Each row comes from the steps of one walk. Every step used is in the known rows, and no mark comes twice. Write the walk behind each row, first mark first.
(in the rows, 128 means zero)
Known rows
dogo -> fego: [114 163 129 113 134 141 122 149 112  87  89 109 119 127 145 127 100 141
 147 130 123 140 128 100 114 131 104 134 133 116 159 114 136 130 109 141
 158 145 140  94 145 147 113 115 120 146 148 114 141 128 127 104 164 117
 137 130]
duses -> dilu -> fego -> dogo -> rize -> kibunib -> goni -> ritir: [101 165 156  92 116 133 126 165 113 148  58 145 146 138  88 142 112 172
 156 122  92 148  78  68 112 135 133 152 132 109 117 131 123 145  79 151
 139 135  85 100 168 166 123 126 110 106 106 128 128 110  97 103 160 126
 159 123]
dilu -> fego -> dogo -> garo: [131 190 136 121 110 129 107 123 111  70  40 127 113 126 143 129 113 128
 155 128 119 153 116  80 102 129 128 142 144 138 118 117 134 165  87 132
 139 155 130 119 131 191 112 128 112 136 168 107 155 127 128 121 144 148
 172 113]
pamo -> legopas -> nilav: [150 130 146 107 147 137 119 133 135 113 133 148  95  94 146 122 145  84
 141 133 148 105 160 123 138 130 122 155 139 105 149 128 107 120 176 167
 118  97 175 160 147 118 113 123 134 118 161 145 128 119 128 150 133 147
 134 101]
dilu -> fego -> dogo -> rize -> kibunib -> goni -> ritir: [107 151 158 109 122 138 117 183 105 113  75 135 145 140  93 149 121 172
 160 121  99 150  77  64 110 139 129 147 146 107 131 130 133 151  77 149
 142 142  78 114 164 155 125 125 115  99 106 133 132 115 116 116 143 119
 181 126]
mumu -> pamo -> legopas: [114  76 130 122 131 152 132 153 125 122 121 123 114 107 153 129 145 108
 143 120 149 119 143 149 128 113 151 170 105 138 121 133 102 126 132 128
 109 110 167 172 117 120 132 123 158 152 141 165 127 111 127 112 133 144
 168 112]
rize -> dogo -> garo: [153 163 131  97 150 115  99 134 119  91 112 142 106 125 125 130 113 163
 151 122 131 144 142  99 125 133 110 124 128 110 126 101 129 145  80 137
 155 138 160 134  91 182 122 119 116 128 146 106 157 115 124 113 146 160
 155 129]
kibunib -> rize: [130 130 139 138 118 149 135 118 127 140 110 103 154 119  94 143 123 130
 125 119 117 119 116 144 129 138  86 152 102 116 153 134 143 134 110 140
 110 124  84 128 104 129 125 128 147 121 127 145 108 142  87 145 119 115
 131 132]
legopas -> pamo: [131 119 132 140 111 116 116 123 130 119  58 138 104 121 161 132 141  96
 138 124 139 117 145 157 136 109  96 142 129 157 130 137 129 116 139 150
 115 129 138 123 136 114 117 122 110 108 124 128 152 143 102 171 121 134
 136 130]
bugi -> vifas -> dogo -> nilav -> legopas: [131 155 127 146 159 169  68 139  97  97 177 138  82 127 136 120  92 149
 129 122 148 122 152 121  93 170 101 210 153 135 151 131 139 145 136 133
 108 155 170  84 153 156 131 116 120 157  92 136 116 113  76 203 209 118
 179 110]
ritir -> goni: [158 140 118 143 166 126 170 134 132 148 148 122 140 107 162 126 159 121
 143 119 129 132 152 124 155 143  95 115 146 163 122 135 140 126 110 105
 128 133 156 146  97 146 129 132 115 134 135  83 142 142 134 106 183 146
 147 139]
dogo -> nilav: [139 162 132 130 137 124  98 123 126 109 114 125 113 146 119 126 112 137
 142 133 133 119 114 113 125 161  96 152 143  77 136 119 136 122 121 135
 158 147 147  93 142 177 136 122 130 140 128 122 118 125 120 162 150 143
 175 137]
vifas -> dogo -> rize -> kibunib -> goni -> ritir: [107 141 157 108 140 152  90 159  95 121 107 140 149 130  96 142 117 182
 132 119 113 138 111  80 135 147 144 167 145  86 129 118 123 144  88 146
 140 137  63 105 176 131 125 122 118  96  84 130 123 121 109 134 168 132
 174 138]
dilu -> fego: [128 164 125 128  91 141 151 146 131  74 109 116 125 129 102 133 106 118
 128 112 117 141 111 116 106 119 104 140 158 154 151 127 135 141  94 130
 131 136 130 141  64 172 123 114 110 131 119 126 114 142 133  93 127 131
 113 101]
goni -> ritir -> kibunib -> rize -> dogo -> fego: [145 172 149 107 176 142 155 170  96 111  97 137 127 116 109 131  87 163
 170 115 117 147 118  98 121 109  83 133 112 117 182 111 141 146  77 150
 169 126 115 108 106 154 124 100 131 127 128 122 154 124 115 102 162 125
 131 144]
vifas -> dogo: [121 149 136 138 140 162  90 110 107 110  96 131  99 108 131 120 106 127
 112 119 135 114 161 124 147 135 128 183 128 120 128 122 121 155 125 123
 115 119  85 123 130 121 118 121 122 125 103 121 126 148 100 159 154 161
 103 126]
garo -> dogo -> vifas: [117 129 124 105 114 130 109 132  97 137  90 183  99 116 105 122  98 154
 124 142 123 148 105  99 145 163 110 135 122 119 112 120 110 135 104 157
 111 153 111 107 203 167 117 123 136 141 159 108 152 140 122 112 178 140
 171 138]
bugi -> vifas -> dogo: [110 162 122 139 124 167  61 118 114 113 113 146 101 110 139 126 103 147
  96 115 135 121 159 142 128 111 153 222 125 165 142 135 108 173 138 116
 112 105  81 103 188 126 118 116 128 131  98 128 121 139  88 167 165 146
 129 113]
vifas -> dogo -> fego -> dilu: [113 176 145 112 115 155  91 104 106  77  45 105 133 125 149 135  90 140
 141 129 137 117 122 110 142 148 102 174 116  93 142 129 138 169 115 119
 132 134  91  91 229 141 107 121 123 169 147  89 166 133  74 170 171 120
 112 151]
legopas -> bugi -> vifas -> dogo: [105 179 128 138 106 158  59 131 126 109  88 154  95 119 140 123 106 131
  99 115 144 115 163 151 136 100 120 205 115 158 144 132 106 181 147 142
 131 106  84 110 222 119  99 117 124 119 105 140 130 141  97 175 157 157
 131 102]
vifas -> dogo -> rize -> kibunib -> ritir: [104 144 143 113 234 105  62 164 128  89 120 115 130 125 117 150 127 172
 135 119 128 122 104  93 142 147  82 202 132 124 138  92 154 134 106 151
 135 127  85  85 126 179 109 131 128 113  93 139 131 134  93 120 184 125
  92 136]
kibunib -> ritir -> goni: [143 147 129 144 228 121 141 140 128 143 155 112 146 120 141 136 160 126
 141 119 126 128 149 103 152 143  46 148 151 161 141 131 149 112 101 105
 103 138 133 140  93 151 127 137 127 118 114  97 140 150 131  87 206 135
 122 134]
nilav -> legopas -> bugi -> vifas -> dogo -> rize -> kibunib -> ritir -> goni: [131 167 126 138 240 124  95 183 133 108 169 131 130 106 171 141 150 158
 137 106 142 132 152 111 145 151  41 196 148 192 150 116 156 147 102 144
 121 140 146 105 137 173 100 131 108 125 100 104 148 133  96 132 252 129
 138 121]
pamo -> legopas -> bugi -> vifas -> dogo -> rize -> kibunib -> goni -> ritir: [ 89 160 154  99 137 163  78 170 113 106  96 153 125 123 100 136 116 170
 126 114 124 134 123  95 130 126 140 195 134 109 147 123 113 166 107 165
 144 113  85 116 224 120 112 118 128  96  98 162 125 110 111 129 178 125
 206 120]
ritir -> goni -> kibunib -> rize -> dogo: [179 130 143 119 152 120 171 150 126 176 102 131 140 104  84 140 126 171
 150 113 118 141 130 127 160 135  52 110 102 147 138 123 132 141  71 143
 141 106 138 156  31 155 128 122 132 108 126 121 148 130  97 126 153 123
  76 135]
legopas -> nilav: [158 140 141 116 121 114 109 132 131 131 130 148 120 108 142 133 136 104
 144 140 138 111 149 130 138 125 108 138 146 113 143 132 115 118 173 154
 122 119 144 140 162 124 111 125 116 104 146 118 129 131 131 179 117 144
 101 106]
nilav -> legopas -> bugi -> vifas: [115 150 119 132  99 134  93 162 139 126 161 166 113 134 155 126 128 136
 116 121 144 132 145 159  93 101 105 165 120 195 153 145 119 153 153 152
 123 128 165 107 224 118 107 125 124 133 120 156 131 106 115 162 160  98
 178  91]
vifas -> dogo -> rize: [126 143 131 138 138 141  94 122 120  85 103 109  94 103 146 129  89 137
 131 119 131 128 132 110 151 148 122 165 126  83 125 101 143 156 109 151
 141 145  86 104 145 146 106 122 117 153 116  85 120 142  84 165 166 147
 154 140]
bugi -> legopas: [137 152 117 134 111 154 114 139 140 134 144 138  94 110 150 132 143  89
 112 125 134 130 147 131  99 134 110 153 125 162 113 142 153 129 121 135
 140 136 142 123 145 111 132 124 129 135 106 169 133 106 117 107 151 107
 126 120]
dogo -> rize: [127 127 124 128 131 113 125 133 133  98 128 110 120 116 148 133 106 137
 142 127 123 140 106 115 136 144 130 127 124  93 123 106 147 133 116 153
 151 147 119 110 141 150 112 128 123 156 135  96 123 127 107 144 147 120
 172 142]
ritir -> kibunib -> rize -> dogo: [171 131 144 125 176 122 151 156 120 143 141 136 119 113  94 134 126 148
 152 113 124 129 133 149 144 104  70 133  87 153 153 117 139 149  98 148
 148  98 125 137  58 148 136 107 149 117 120 125 138 129 100 129 109 151
  79 141]
garo -> dogo: [115 114 128 119 118 125 141 117 113 155 119 162  82 108 123 132 137 139
 128 127 131 133 120 115 147 162  94 128 107 132  96 123 112 141 136 148
  94 139  97 147 154 125 124 116 136 130 171 143 144 129 129 119 165 155
 144 141]
nilav -> legopas: [138 105 128 138 149 150 131 144 105 119 203 132 109 127 143 119 127 130
 137 126 141 136 142 124 101 153 112 128 147 149 134 135 148 120 136 132
  94 155 187 127  99 121 131 129 118 145 109 142 128 107 108 149 168  93
 141 114]
vifas -> dogo -> garo: [133 184 133 120 138 153  73  90  97  77  82 126 112 113 144 123 102 138
 120 125 137 132 162 100 137 138 154 175 147 107 125  96 126 159  92 125
 131 147 110 107 127 163 110 123 113 131 126 100 142 136 113 152 177 171
 163 129]

Write each row's walk
[109 135 142 106 111 124  92 187 127  86  80  89 134 132 105 154 136 168
 157 121  97 134  97 108 124 138  70 158 123 132 130 122 143 148  82 169
 163 133 125 104 123 190 124 121 116 109 138  96 120 125  96 125 151 134
 113 125]  dilu -> fego -> dogo -> rize -> kibunib -> goni
[134 139 127 121 240 102 134 161 132 135 147 128 133  98 150 148 171 160
 152 114 126 138 115  89 167 176  42 154 138 161 117 107 154 129  96 137
 121 142 121 127 103 182 117 132 120 124 138  98 154 138 119  84 234 143
 130 149]  garo -> dogo -> rize -> kibunib -> ritir -> goni
[117 166 121 134 103 136  75 164 138 115 152 161 105 143 145 126 110 137
 124 122 147 130 141 150  93 118  94 178 126 169 158 142 126 151 151 152
 135 139 178  92 226 145 110 120 124 140 121 153 126 105 110 185 171 106
 193  97]  dogo -> nilav -> legopas -> bugi -> vifas
[110 132 152 103 138 132 105 168 106 135 123 136 159 141  93 145 127 181
 141 126 106 146  96  80 126 143 143 137 143  95 131 122 129 132  88 146
 145 141  86 109 162 134 134 128 120  98  98 132 124 110 122 120 157 115
 190 138]  dogo -> rize -> kibunib -> goni -> ritir
[141 137 124 145 104 140 103 135 138 121  77 145  81 107 180 137 150  63
 122 124 142 120 158 158 113 110  78 163 128 182 119 148 148 115 131 156
 126 133 151 119 149 100 120 117 111 111 102 165 156 124  91 160 144 121
 134 124]  bugi -> legopas -> pamo
[101 152 154 111 128 159  72 182  99 117 130 155 133 135 110 140 120 184
 127 117 124 140 126  94 113 135 131 186 145 130 145 128 125 160 101 159
 128 142  95  98 218 120 111 118 112  99  78 147 129 107  97 159 190 111
 199 117]  nilav -> legopas -> bugi -> vifas -> dogo -> rize -> kibunib -> goni -> ritir
[115 151 132 105 140  93 120 181 144  80  76 118 124 115 149 145 127 164
 166 117 118 148  69 103 121 143 131 146 117 138 110 105 148 162 104 167
 172 125 129  91 122 198 109 129 109 137 145 115 147 112 101 130 132 118
 117 128]  dilu -> fego -> dogo -> rize -> kibunib
[111 114 140 103 135 134  87 168 123 121 122 102 156 139  99 147 153 169
 132 129 107 119 125 135 136 135  92 156 123 145 136 126 128 128 101 148
 154 120 131 114 119 153 139 123 127  91 122 118 119 122 112 129 148 138
  88 129]  rize -> kibunib -> goni
[180 169 136 112 149 126 139 124 112 129  85 129 145 107 111 137 126 173
 151 119 122 155 143 100 147 144  88 124 125 137 132 100 139 147  52 136
 150 138 153 136  47 191 118 127 119 119 145  92 161 122 111 125 183 139
 140 136]  ritir -> goni -> kibunib -> rize -> dogo -> garo
[132 173 141 122 130 122  97 114 108 101  48 135 115 125 157 126 127 133
 158 139 129 142 128  86 115 129 149 133 121 118 105 116 133 159 107 130
 134 152 132 113 171 164 115 137 124 136 175 101 161 119 123 141 145 148
 190 130]  fego -> dogo -> garo
[140 126 142 151 138 125  96 146 106 107  76 149  70 131 174 126 131 105
 169 130 151 118 142 132 109 145  61 154 131 142 129 146 148 118 146 162
 105 158 189 100 151 138 122 124 110 126 130 136 160 122  74 218 164 123
 182 126]  fego -> dogo -> nilav -> legopas -> pamo
[158 167 139 107 162 134 163 169 110 123  70 109 132 102 115 135  97 176
 167 118 115 151 132 100 142 139  46 123 114 135 167 115 141 136  60 149
 170 131 147 117  61 175 114 111 120 130 147 101 159 131 105  95 193 116
  93 139]  ritir -> goni -> kibunib -> rize -> dogo -> fego
[104 106 138  97 127 119  89 168 119 116 118 106 125 122 105 154 146 183
 141 125 105 127 110 117 147 167  69 148 115 121 119 110 133 134  91 175
 150 135 115 108 137 167 126 116 125 109 148 100 123 122 102 131 174 148
 130 145]  garo -> dogo -> rize -> kibunib -> goni
[153 134 143 109 146 125 119 148 132 140 125 129 115 119  71 141 113 160
 145 111 118 123 120 143 137 135  44 125  84 121 154 134 137 146  92 155
 138 105 117 156  64 152 126 115 142 113 122 148 131 131  84 126 104 141
  98 131]  kibunib -> rize -> dogo
[129 134 138 128 114 129 131 157 130 115 150 150 108 134 141 119 126 111
 137 128 152 124 148 135 115 127  64 108 128 140 141 131 140 131 140 170
 131 158 188 135 159 112 100 129 116 125 127 142 140 113 130 157 142 118
 138  99]  nilav -> legopas -> bugi
[104 157 146 109 210  95  86 184 139  79  93 113 129 132 115 156 127 161
 157 118 114 135  73  83 117 138  66 188 134 148 138 105 157 139  98 158
 133 132 104  92 121 205 110 132 125 117 117 139 137 129 105  99 165 107
  94 123]  dilu -> fego -> dogo -> rize -> kibunib -> ritir
[111 132 155 120 117 161 118 141  95 153 120 143 155 149  83 135 125 151
 133 130 106 138 121  85 120 127 135 133 150  94 140 143 119 125  99 124
 112 143  77 134 167 100 139 125 130  95  92 141 119 124 132 110 148 123
 188 131]  kibunib -> goni -> ritir
[159 135 141 149 124 140 190 120 115 184  84 105 186 102 101 141 141 145
 131 122 116 139 129 125 160 140 109 132 120 162 136 124 143 131  88 128
 120 127 113 128  62 135 123 136 133 113 129 116 129 140 107 143 180  94
 100 132]  ritir -> goni -> kibunib -> rize
[141 146 126 127 248  98 130 162 141 118 155 109 153 112 154 146 165 159
 151 114 122 137 123  97 157 156  56 155 149 157 133 110 160 121  90 128
 136 136 137 115  87 184 119 138 117 125 115  91 143 140 114  96 216 130
 121 146]  dogo -> rize -> kibunib -> ritir -> goni
[126 129 151 129 195 110 116 143 114 148 102 126 163 137  92 136 133 151
 119 135 121 139 121  87 135 118 104 164 146 155 135 109 133 103 111 127
 102 129 114 107 111 128 124 139 138  98 102 150 137 128 137 106 190  81
  71 122]  goni -> kibunib -> ritir
[180 139 139 140 183 140 147 160 105 143 171 128 112 121 106 125 112 170
 165 120 138 142 135 109 124 189  43 135 142 136 147 124 155 122  89 144
 128 161 214 117  41 180 134 122 117 140 114 128 139 105  83 169 213 102
 143 124]  ritir -> goni -> kibunib -> rize -> dogo -> nilav -> legopas
[132 160 145  92 122 128 110 130 123  94  66 120 130 135 137 138  97 162
 164 130 131 126 106 112 136 148  65 135 102  95 145 134 137 160 104 131
 154 126 132 108 200 162 114 118 128 163 159  94 177 115  82 144 153 115
 112 148]  rize -> dogo -> fego -> dilu
[121 205 131 135 121 146  45 123 128  98  80 149  86 134 123 122  88 143
 118 123 144 108 143 130 130 140  95 217 130 107 145 124 117 162 130 146
 156 130 116  81 216 171 112 112 123 132 113 129 117 136  94 199 174 164
 171 115]  legopas -> bugi -> vifas -> dogo -> nilav
[131 171 128 128 115 135  81 171 140 127 145 158  99 139 118 134 108 158
 132 114 140 124 132 156  98 124  39 177 101 164 174 145 129 161 128 171
 144 125 167 105 199 158 109 115 134 132 116 160 126 108  84 187 158 111
 184  99]  kibunib -> rize -> dogo -> nilav -> legopas -> bugi -> vifas
[128 205 140 121 122 124 117 131 132 132  30 132  86 141 115 124  95 124
 166 131 114 124  87  92 107 145  87 159 121  98 115 134 131 140 110 139
 154 139 147  89 149 217 123 124 119 151 148 117 122 124  96 141 151 156
 153 115]  duses -> dilu -> fego -> dogo -> nilav
[138 117 144 139 148 149 129 160 101 131 155 108 146 137 115 129 154 126
 132 133 112 122 155 141 147  79 110 148 128 165 146 124 133 122 109 131
 145 124 137 112 127 127 154 110 143 100 125  71 115 136 132 141 156 158
  97 143]  ritir -> kibunib -> goni
[122 162 141 130 101 130 138 151 122 103  54 129 100 127 128 130 120 109
 159 122 117 138 100 101 104 113  92 135 122 152 121 144 133 164 111 134
 124 129 117 134 129 164 117 127 121 131 153 121 141 134 117 118 113 134
 117 106]  dilu -> fego -> dogo
[110 177 135 118 140 164  96 135  95  71  66 113  96 111 147 122  77 142
 135 122 131 126 148  97 128 136 102 174 135 100 157 109 130 148 103 137
 148 140 105  92 148 145 108 111 115 139 129 102 139 143 104 130 189 146
 120 131]  vifas -> dogo -> fego
[161 161 149 107 124 132 154 127 116 131  42 103 162 116 127 144 114 170
 170 126 124 135 109 106 158 159  51 133 106 122 145 132 146 161  79 129
 149 128 130 107 153 165 110 124 125 151 160  83 186 123  76 148 191  96
  87 156]  ritir -> goni -> kibunib -> rize -> dogo -> fego -> dilu
[150 128 142 153 159 141 165 131 112 146 143 116 161 113 110 135 141 119
 134 121 123 125 127 155 144  90 130 156 101 165 153 117 151 139 119 136
 126 118  97 108  98 129 139 115 153 120 125 116 117 140 105 155 126 131
 100 149]  ritir -> kibunib -> rize
[138 153 135 131 246  93 128 172 137 130 122 119 141 113 162 145 168 151
 168 116 124 138 116  86 151 152  55 156 129 156 123 119 161 134  98 128
 124 130 132 114 114 185 117 142 121 124 133  91 156 137 109  97 210 127
 127 144]  fego -> dogo -> rize -> kibunib -> ritir -> goni
[135 166 145 136 128 147  90 148 119  96 126 151  79 136 133 115 107 120
 135 128 161 112 157 122 125 154  46 148 133 102 145 122 142 144 132 172
 141 160 180 111 170 138 101 121 114 128 115 132 132 124 109 200 175 145
 156 104]  vifas -> dogo -> nilav -> legopas -> bugi
[100 185 130 119 128 173  72 154 102  69  94 134  88 113 163 119  73 145
 126 117 143 133 160 119 102 119  79 193 133 153 173 123 128 164 123 151
 146 143 134  79 203 140  93 107 109 147 120 121 143 127  94 158 208 120
 146 105]  nilav -> legopas -> bugi -> vifas -> dogo -> fego
[128 196 146 119 102 127 127 152 137 120  79 155  79 144 133 117 103 110
 158 130 141 124 123 110 100 143  41 131 118 119 130 136 140 139 128 178
 144 159 206 108 173 177  93 125 105 144 137 131 134 111  97 162 168 137
 147  89]  duses -> dilu -> fego -> dogo -> nilav -> legopas -> bugi
[147 143 146 145 184 135 183 150  96 155 159 180 153 125 145 115 141 123
 135 129 135 151 125 108 135  71 215 130 150 163 129 110 129 137 129 112
 138 126 110 111 156 102 151 116 132 115 103 121 147 118 159 124 142 128
 148 147]  goni -> ritir -> kibunib
